Known rows, with every way that one mark hangs from another:
(bubez (zugo beze)): [ 14.4  12.6   1.3  -0.5   0.2 -19.4   3.2  19.9  -3.8 -18.9 -11.5 -11.1
 -12.2 -12.5   4.2 -11.5   2.1   9.3   8.4   2.6   0.0   6.8   3.3 -24.4
   6.5  13.4  24.2]
(tukif miko riso zugo): [  1.9  40.5   3.5  22.2  -0.3  22.0   2.1 -20.2   9.0  -7.4 -18.2  -2.7
  15.7   8.6  -7.3  -1.9  -9.6  -4.7   2.1  16.4  21.1 -25.9 -17.2  34.3
 -28.7  -9.9   2.6]
(zugo bubez): [ -2.7 -11.2  -2.9   4.9 -20.9 -13.2  16.2   3.0   3.8  -2.3  -2.2  -4.0
  -5.5  -4.4  13.5   2.7   3.6  -1.9  -8.0  -0.9  -6.4  14.7  10.6 -24.1
 -21.4  16.0  -3.2]
(riso (bubez zugo) dobes (tukif miko)): [ 22.0 -21.1  -0.8 -26.7 -12.1  15.3 -31.6  63.3 -26.9  19.3  -2.4  17.0
 -18.5   5.7  -8.1  20.1 -12.2  32.5  38.7  -8.8  15.7  -2.2  19.3 -35.0
  21.5   7.0  -0.2]
(tukif mula (riso dobes) (zugo beze bubez vozil)): [-15.1  -5.0  -6.0  -5.9 -30.2  13.8  39.2   1.9  -1.3  -7.3 -11.9   9.6
   7.3  -8.3  17.7 -24.3  -8.3  16.1 -12.3  14.2  -7.3 -21.4  22.5  13.4
 -29.7  21.7  16.9]
(vozil (zugo (beze mula) (bubez (riso dobes)))): [-30.1 -35.9  -9.7  -0.1 -10.4 -43.8  39.1  38.8 -17.1 -27.5 -21.8   8.4
  -6.5 -25.8  20.7  -0.1 -18.0  29.9 -16.1  -8.1 -12.5  21.3   7.2 -35.5
   5.9  45.7  21.3]
(riso dobes (tukif miko zugo)): [ -5.6 -24.2   7.6 -16.9 -19.8  28.8 -13.0  33.8  -8.0  13.3   2.8  22.2
  -6.2   6.0   9.3  17.2 -14.2  13.6  21.7   9.2  18.1  -5.0  -1.5   6.3
   5.0 -14.0  -7.1]
(bubez (zugo beze vozil)): [ 21.2  13.7 -11.6   3.0  -8.0 -36.7   5.9  29.8   2.7 -21.6 -23.8  -4.7
 -13.7 -10.0  17.6 -15.3   0.5  11.4   7.9   3.3  -5.5  10.1  12.5 -40.9
  -5.5  21.2  22.4]
(beze mula (zugo bubez)): [-20.6  -5.2 -33.6  -3.6  12.9 -10.1  49.0  14.9  14.3 -21.2 -28.9 -21.6
   8.4 -16.5  -6.1  -1.9  23.2  -9.3  15.4  -1.0   4.2  14.2   8.1  -9.5
  -3.4  36.3   1.0]
(beze mula (zugo bubez (tukif miko riso) vozil)): [ -2.7  24.8 -53.9  15.2  14.1 -37.6  43.0   5.6  21.7 -33.2 -69.5 -12.9
   9.1 -12.7  -3.6  -5.1  12.5 -10.5  12.6  -8.4  -0.8   5.2  11.7  -9.9
 -18.4  50.8   7.6]
(bubez (riso dobes) (zugo beze (tukif miko))): [  8.4 -18.0 -15.8 -18.7  11.4 -25.7   8.2  43.0 -33.7 -16.3 -10.2 -10.4
 -15.1 -17.2 -12.4  -7.0 -21.4  31.1  -2.4 -11.6  -7.7   9.2  13.3 -43.9
  20.9  36.4  25.3]
(bubez (zugo (beze mula) vozil)): [ 15.5  13.0 -17.5   3.2   4.8 -33.6  18.4  24.7   1.5 -24.5 -33.6  -7.5
  -8.7 -16.3  12.5 -17.7   2.6  11.2  11.2  -0.6  -3.4  11.8   5.2 -31.6
   1.3  28.6  26.1]
(zugo (beze mula) (bubez riso)): [-28.4 -37.9  -7.2  -7.5   1.5 -36.1  46.7  15.1 -11.8 -25.8 -10.4 -15.7
  -5.4 -32.3   7.6  -3.9 -11.2  16.8 -11.8 -10.5  -9.5  28.7  -5.9 -24.0
 -10.4  38.8  17.3]
(zugo (tukif riso) vozil): [ 20.5  25.8 -30.0  11.5   8.0 -38.8  -8.3 -17.2  11.5 -14.2 -43.4  19.1
  -5.8   6.4  10.5 -10.9  -4.7  -3.2  -5.2 -12.2 -18.7 -18.1  13.8  -5.2
 -12.1  13.6   9.0]
(vozil (zugo beze)): [-16.4  -3.2   4.5  11.0 -12.3 -37.9  12.1  25.6  -5.9 -28.1 -20.9  12.9
  -4.4 -15.4  18.7  -2.4 -16.5  20.9  -8.9  -0.2  -6.4   7.8   1.4 -15.0
   9.8  21.5  23.1]
(zugo beze (bubez (riso dobes))): [-23.2 -51.8   0.7 -15.8 -17.0 -37.6  28.8  35.5 -17.5 -18.7   7.5  -6.8
 -13.6 -22.8  12.3   2.0 -20.1  22.3 -14.7  -8.3 -14.8  22.3  12.5 -42.6
 -12.8  32.3   9.8]
(bubez (zugo beze tukif vozil)): [ 23.8  21.4 -18.4   4.0   1.0 -43.6   4.1  16.4   0.3 -27.2 -33.1  -1.8
 -14.9 -12.5  11.5 -19.8  -3.2  11.0   5.2  -4.4 -12.9   5.4  16.5 -37.7
   5.6  28.4  30.6]
(mula tukif): [ -8.4   3.4 -11.7   5.7   3.2   4.8  19.8 -26.3  -3.9   5.1 -19.7 -11.6
  17.6  -7.4 -10.9  -3.9 -10.8  -0.9   2.9  -0.5  13.0  12.4 -15.7  12.0
  -4.5  19.1   8.0]
(vozil (zugo (beze (mula (tukif miko (riso dobes)))))): [-20.2   2.3  -6.9  18.2   2.8 -33.9  26.1  15.9 -10.1 -29.5 -48.6   9.7
   8.2 -21.6   5.1  -0.7 -25.8  21.6  -3.2  -6.5   5.0   6.2 -13.3   2.2
   9.5  38.0  28.2]
(tukif miko mula riso (zugo beze vozil)): [ -2.3  48.0  -1.3  23.8 -25.1  18.1  28.4 -12.7   3.4 -13.4 -37.3  -3.9
  22.9  -6.5   1.8 -20.6 -18.1  12.0  -6.7  21.5  16.1 -19.3  -7.4  45.0
 -37.0  14.5  22.9]
(vozil (zugo (beze mula) bubez (tukif riso))): [-16.0   5.0 -12.2  19.5  -0.1 -53.5  26.9   0.2  -2.1 -40.1 -50.8  14.2
  -6.0 -23.5  17.5  -6.7 -13.2  14.7 -14.6 -13.3 -15.4   4.3   1.8 -10.8
   4.7  42.0  32.9]
(tukif miko (riso bubez) zugo): [  2.6  33.4   3.2  11.6   3.2  27.5  -1.8 -10.4  -1.0  -2.1  -7.5  -2.9
  15.8   8.4 -19.3  -1.8 -13.7   7.9  10.1  10.3  21.3 -30.7  -5.4  21.0
 -20.4  -3.3   2.6]
(mula (tukif (zugo bubez vozil))): [-15.6  -2.7 -19.1   4.8 -14.2   6.3  41.3 -23.7   4.5   2.3 -14.2 -10.0
  19.6  -7.4   7.0 -13.4  -9.4   0.7  -0.3  11.2   9.2  14.2  -2.0  -5.3
 -24.2  26.1   6.7]
(riso dobes tukif): [  0.5 -39.6   3.4 -26.7 -12.2   9.2 -24.5  36.3  -9.0  15.9   3.2  29.9
 -19.0   6.3  14.4  19.0  -4.5  10.8  19.6  -4.5   2.9  -2.9   5.8  -3.7
  14.6 -14.6  -9.4]
(zugo beze (bubez riso) tukif): [-16.5 -26.6  -7.9  -7.1  -4.5 -50.4  26.9   3.5 -13.6 -30.5  -9.7  -8.3
 -14.3 -26.5   6.3  -6.8 -19.8  16.6 -20.1 -16.0 -23.3  19.2  11.1 -32.5
  -3.6  38.3  23.9]
(vozil (zugo tukif)): [ -5.4   8.5 -10.9  11.8  -3.2 -27.3   4.9   5.8  -6.5 -17.6 -26.7  18.8
  -3.4  -6.3  10.7  -3.2  -9.5  13.7 -11.4  -6.4 -11.7  -0.6  10.2 -11.3
  19.5  22.5  18.9]

Rows:
[ 15.9 -23.3 -13.8 -27.9 -13.6  16.8  -2.9  53.8 -33.3  19.1  -0.9   1.0
 -16.9  -1.2   2.1   4.8  -1.0  29.2   6.8   1.6   6.6  12.4  10.6 -26.0
  10.8  13.1   5.9]
(bubez (riso dobes (tukif miko mula)) zugo)
[-14.3  11.8 -26.0  12.2  24.8  13.7  41.1 -25.5  -0.8  -4.3 -46.3  -7.5
  29.4 -13.0 -16.3  -8.8 -12.2   1.1  10.9  -2.2  20.6  -1.1 -25.7  30.9
  -5.3  29.8  12.2]
(beze (mula (tukif miko (riso dobes) (zugo vozil))))
[-13.2 -23.3  -9.8   3.1 -35.6 -17.3  19.4  40.3 -18.3  -1.1 -17.8  16.3
  -7.3  -7.6  24.7   9.3 -11.2  27.0 -15.9   0.6  -4.8  19.8  14.6 -28.8
  -5.0  31.7   6.8]
(vozil (zugo (bubez (riso dobes (tukif miko mula)))))
[-10.0  15.5 -13.7  16.0  -2.6  -1.7  26.3 -16.6  -0.3  -9.8 -39.6  -5.7
  24.5  -7.9  -7.5  -7.8 -31.5   7.4   5.7   7.4  20.9  -4.6 -17.9  18.0
 -24.9  25.5  15.2]
(mula (tukif miko (riso dobes) (zugo beze vozil)))
[ 14.9  48.3 -10.5  21.1   2.6   7.3   0.2 -33.9  -6.1  -4.1 -42.8   0.0
  11.3  -2.2 -20.0  -7.9 -10.1   0.4  -9.1  -7.6   3.0 -17.4  -4.7  41.8
  -2.3  16.9  18.6]
(zugo (tukif miko mula riso))
[ 14.6 -16.7 -14.5 -20.8   3.8 -17.3  -3.8  52.9 -27.7  -6.1  -8.5   4.9
  -9.2  -8.2 -17.5  -4.8 -24.7  37.3  19.2 -17.4  -6.9  -7.6  37.9 -55.8
  24.9  40.7  17.4]
(riso (bubez (zugo beze (tukif miko) vozil)) dobes)
[ 10.7  17.6 -21.8   5.6   9.2  -4.8   8.1 -21.6  -3.5   4.9 -33.2  -5.6
  12.2   0.3 -12.0  -8.4  -7.3   4.3   9.9  -5.2  10.5  -4.2  -5.2   0.2
 -13.1  22.6  11.3]
(mula (tukif (riso (bubez (zugo vozil)))))
[ 12.0  33.8 -11.5  13.4   3.1   9.9  -0.2 -21.1 -12.5  -1.1 -39.4   5.2
  10.3  -2.2 -22.5  -5.9 -15.5   5.6  -7.4 -10.4   1.5 -20.8   2.6  35.4
   4.2  21.0  16.5]
(zugo (tukif miko mula (riso dobes)))
[  7.1  30.8 -41.8  13.3 -19.9 -28.6  26.9  12.4  17.8 -20.6 -50.9  -9.8
   4.2  -1.9   3.4  -6.4   9.6  -5.6   1.6   2.4  -4.8   1.3  29.6 -14.2
 -30.0  40.5   4.4]
(beze (zugo bubez (tukif miko mula riso) vozil))
[-10.3 -16.6  -8.8   8.9 -30.6 -30.2  13.7  34.4 -10.2  -8.2 -19.1  14.2
 -10.3  -5.7  28.1  11.6  -9.2  20.5 -14.2   0.8  -4.6  22.3   7.3 -34.1
 -10.7  25.1   5.2]
(vozil (zugo (bubez (riso (tukif miko)))))
[ 18.9  29.5 -21.9  15.7   6.8 -34.2  20.1  11.9   2.4 -24.6 -54.0 -11.7
   0.1 -16.1   5.5 -15.6  -4.7   8.8  12.8  -1.0   6.8  11.3  -7.3 -18.6
 -10.0  34.9  29.2]
(bubez (zugo (beze (mula (tukif miko riso))) vozil))
[ 20.6  40.9 -11.8  15.4  23.3 -26.3   7.1  -4.5  -3.4 -31.1 -50.3 -11.4
  -4.7 -17.8 -11.3 -13.6  -4.3   5.3   9.6  -9.2   3.5  -3.3 -10.0   0.2
   9.9  27.6  36.5]
(bubez (zugo (beze mula) (tukif miko riso)))
[  9.4  33.2 -20.5  30.9 -30.5 -56.2  28.2  -8.0   4.6 -34.1 -67.9   0.6
  -0.4 -19.7  15.6 -14.3 -23.9  11.1 -17.6  -9.3 -14.0   7.3  12.3  -6.4
 -39.0  52.8  31.1]
(zugo beze bubez (tukif miko mula riso) vozil)
[-12.5  11.4 -41.4   1.0  26.4 -19.6  40.7  -7.2  16.5 -28.8 -47.0 -14.7
   5.7 -14.9 -12.5  -6.4  21.7 -14.0  12.0 -10.3  -2.9  -1.8   8.7   3.5
   0.0  37.9   9.0]
(beze mula (zugo bubez (tukif riso)))
[  0.0  26.7 -13.6  29.3 -24.4 -24.4  18.2  -1.9  -6.3 -16.1 -48.9  13.0
   2.2  -8.2  12.4  -2.6 -10.2  13.5 -21.2  -4.1  -7.2   2.2  10.5  -2.3
  -8.5  38.4  21.5]
(vozil (zugo bubez (tukif miko mula riso)))
[ 27.0  -8.0  -8.8 -24.1 -13.2  -2.0 -28.4  40.9  -8.0  13.9  -2.8  17.4
 -24.4   8.3  13.4   6.3   8.4  21.7  33.4  -3.8   3.2   1.8  20.4 -37.6
   8.8  -2.6   2.6]
(riso (bubez (zugo vozil)) tukif)
[-21.9   5.9  -5.5  20.8  -1.1 -33.7  31.1  13.0  -8.5 -30.4 -44.6   3.2
   9.9 -24.9   6.7  -2.4 -23.2  20.9  -4.1  -3.2   6.1  16.6 -15.8  -0.1
  10.7  39.0  29.8]
(vozil (zugo (beze (mula (tukif miko)))))
[ -6.8  -2.4  -0.1   4.0 -27.3  -5.7  10.2  16.8  10.0 -10.0 -23.6  10.3
  -6.2  -7.5  28.2   8.2  -8.0   7.8  17.0  11.5  14.6  15.5 -13.0   1.4
 -21.8   0.2   5.7]
(riso (tukif miko (zugo (beze mula) bubez vozil)))
[-10.9  -9.0 -10.7  -1.0 -24.7   2.2  30.6   3.7  12.2  -4.8   7.2   2.0
   2.5  -0.2  25.7 -13.0   1.9   2.4  -4.9  17.0  -5.6   2.4  19.4 -24.7
 -28.3   9.9  -1.9]
(tukif (zugo bubez vozil))
[-18.1  14.2   7.7   1.7 -22.5  27.4  37.0 -26.1   1.8  -9.4  -5.3  -4.2
  10.6 -11.4   8.0 -24.4   1.7   6.5 -14.0  17.9   0.8 -19.4   3.7  38.4
 -27.1   8.3  21.8]
(tukif mula riso (zugo beze bubez))
[ -6.1  -4.8 -45.8 -10.6 -17.4 -26.6  37.5  25.6   6.0 -14.4 -23.4 -11.9
  -2.0  -6.8   7.0 -10.2  12.6   3.8  -4.6   0.9 -16.1  12.6  40.5 -35.1
 -16.4  44.1   2.1]
(beze (zugo (bubez riso) (tukif mula) vozil))
[  9.0 -24.1  -4.7 -27.3  -2.5 -19.7  -5.2  43.3 -19.5  -6.6   2.1  -2.4
 -28.7 -10.2  15.5  -0.4   1.9  22.7   7.5   0.3  -1.7  18.0  -0.3 -34.6
   8.0   3.2  16.6]
(bubez (riso tukif) (zugo beze))
[ 21.3  30.6 -30.2  10.8  -6.4 -11.5   0.8  -0.5 -10.7  -0.4 -49.3  13.7
   7.8   2.2 -11.3 -10.1 -21.1  18.3  -2.5 -13.9  -7.1 -20.0  23.6   3.4
  -6.8  36.9  14.2]
(zugo (tukif miko mula (riso bubez dobes)) vozil)
[  3.7  25.4 -29.0  32.4  -1.2 -73.4  33.0  -9.7  11.0 -47.1 -80.2   0.1
  -0.9 -25.4  12.6  -9.2 -23.1   5.0  -7.2 -19.0 -11.9  10.0  -2.3 -13.5
 -31.3  55.7  29.7]
(zugo (beze mula) bubez (tukif miko riso) vozil)
[ 19.2  16.8 -12.7  -5.4  -2.4 -12.5   3.8  24.1 -18.4  -8.0 -15.9  -6.9
  -3.1 -10.5 -14.4 -14.2 -12.1  29.4  13.4  -8.9  -2.8  -0.8  25.3 -33.8
  12.0  36.2  25.2]
(riso (bubez (zugo beze (tukif miko mula) vozil)))
[-20.7 -37.5   1.5  -8.4 -17.3 -40.4  29.3  23.0 -10.9 -21.8   4.0 -12.2
 -12.5 -22.7  14.7  -0.7 -14.6  17.1 -16.5  -5.2 -13.1  25.8   5.6 -36.5
 -19.1  28.5  12.0]
(zugo beze (bubez riso))
[ -6.1  22.2  -0.5  13.1 -30.3  48.0  30.7  -8.7  -8.3   8.4 -17.3  -2.9
  21.7  -0.2  -7.5  -8.5 -11.0   9.9  -9.7  17.6  16.8 -20.7   6.0  36.3
 -32.5  17.6   6.8]
(tukif miko mula (riso dobes) (zugo bubez))
[ -0.2  43.8   3.0  10.1 -12.3  58.3  16.2 -18.8 -11.7  11.0 -10.2  -7.9
  27.3   3.3 -25.4 -13.7  -9.7  15.9   1.9  16.1  23.3 -30.9   0.0  48.5
 -18.3   7.3  12.1]
(tukif miko mula (riso bubez) zugo)
[-29.0  -6.9   6.5  -7.8  10.8  14.1  34.1  -8.1   1.5 -19.8   7.1  -7.4
  10.5 -17.9  -0.1 -16.9  -7.0   7.8   4.9  11.6   5.6  -5.4 -10.0  16.5
   6.7   4.3  18.5]
(tukif (zugo (beze mula)))
[-17.3 -33.9 -16.3 -15.5 -21.6   2.8  33.7  20.3  -1.3   0.8  17.7   3.0
  -0.4  -1.0  22.8 -10.5  -4.3  12.8  -9.7  13.0  -9.9   3.7  25.0 -36.9
 -23.4  15.5  -5.3]
(tukif (zugo (bubez (riso dobes)) vozil))
[-24.6  -2.5  -6.0  13.1   2.4 -33.2  31.0  11.0  -7.6 -29.3 -37.9   6.2
   6.4 -24.5  10.2  -6.1 -18.0  20.4  -4.8  -4.1   0.4  13.9 -11.4  -1.9
  15.1  35.5  29.7]
(vozil (zugo (beze (mula tukif))))
[-24.2 -13.7  -8.6  -0.7 -12.2 -12.4  48.3   4.3  10.2 -24.3  -6.7  -3.7
   5.0 -18.6  22.9 -18.5  -6.2   8.8  -1.2  11.8  -4.6   8.2   6.7 -16.4
 -20.3  23.4  14.6]
(tukif (zugo (beze mula) bubez vozil))
[  6.9   0.4 -18.9  -3.7  10.5 -57.4  -4.1  10.8  -3.7 -31.1 -37.9  19.1
 -10.8 -10.2   2.5 -12.5 -28.1  20.0   1.9 -21.6 -22.4 -19.4  22.0 -21.6
   2.7  30.6  25.0]
(zugo beze (tukif (riso bubez dobes)) vozil)
[-21.5  -6.4 -15.3  17.4  -6.1 -53.0  37.7  18.7 -15.5 -37.3 -44.2   3.1
  -2.1 -29.1  11.1  -1.4 -25.2  26.5 -18.7 -12.8 -10.3  23.0   0.2 -25.4
   6.0  54.6  31.3]
(vozil (zugo (beze mula) (bubez riso) (tukif miko)))
[-28.0 -25.8  -9.0   5.5 -10.8 -45.7  39.4  29.9 -12.9 -29.4 -24.4   4.8
  -5.8 -26.4  22.1  -1.9 -14.2  26.1 -17.3  -6.2 -11.3  23.8   2.3 -31.0
   1.3  42.8  22.8]
(vozil (zugo (beze mula) (bubez riso)))
[ 18.8  30.6 -12.3  10.2  23.1 -24.3   7.0   4.2  -7.9 -29.2 -47.9  -7.9
  -5.4 -17.7 -13.5 -11.5  -8.1   9.1  10.9 -11.4   2.8  -5.9  -5.4  -4.2
  14.6  30.0  34.7]
(bubez (zugo (beze mula) (tukif miko (riso dobes))))
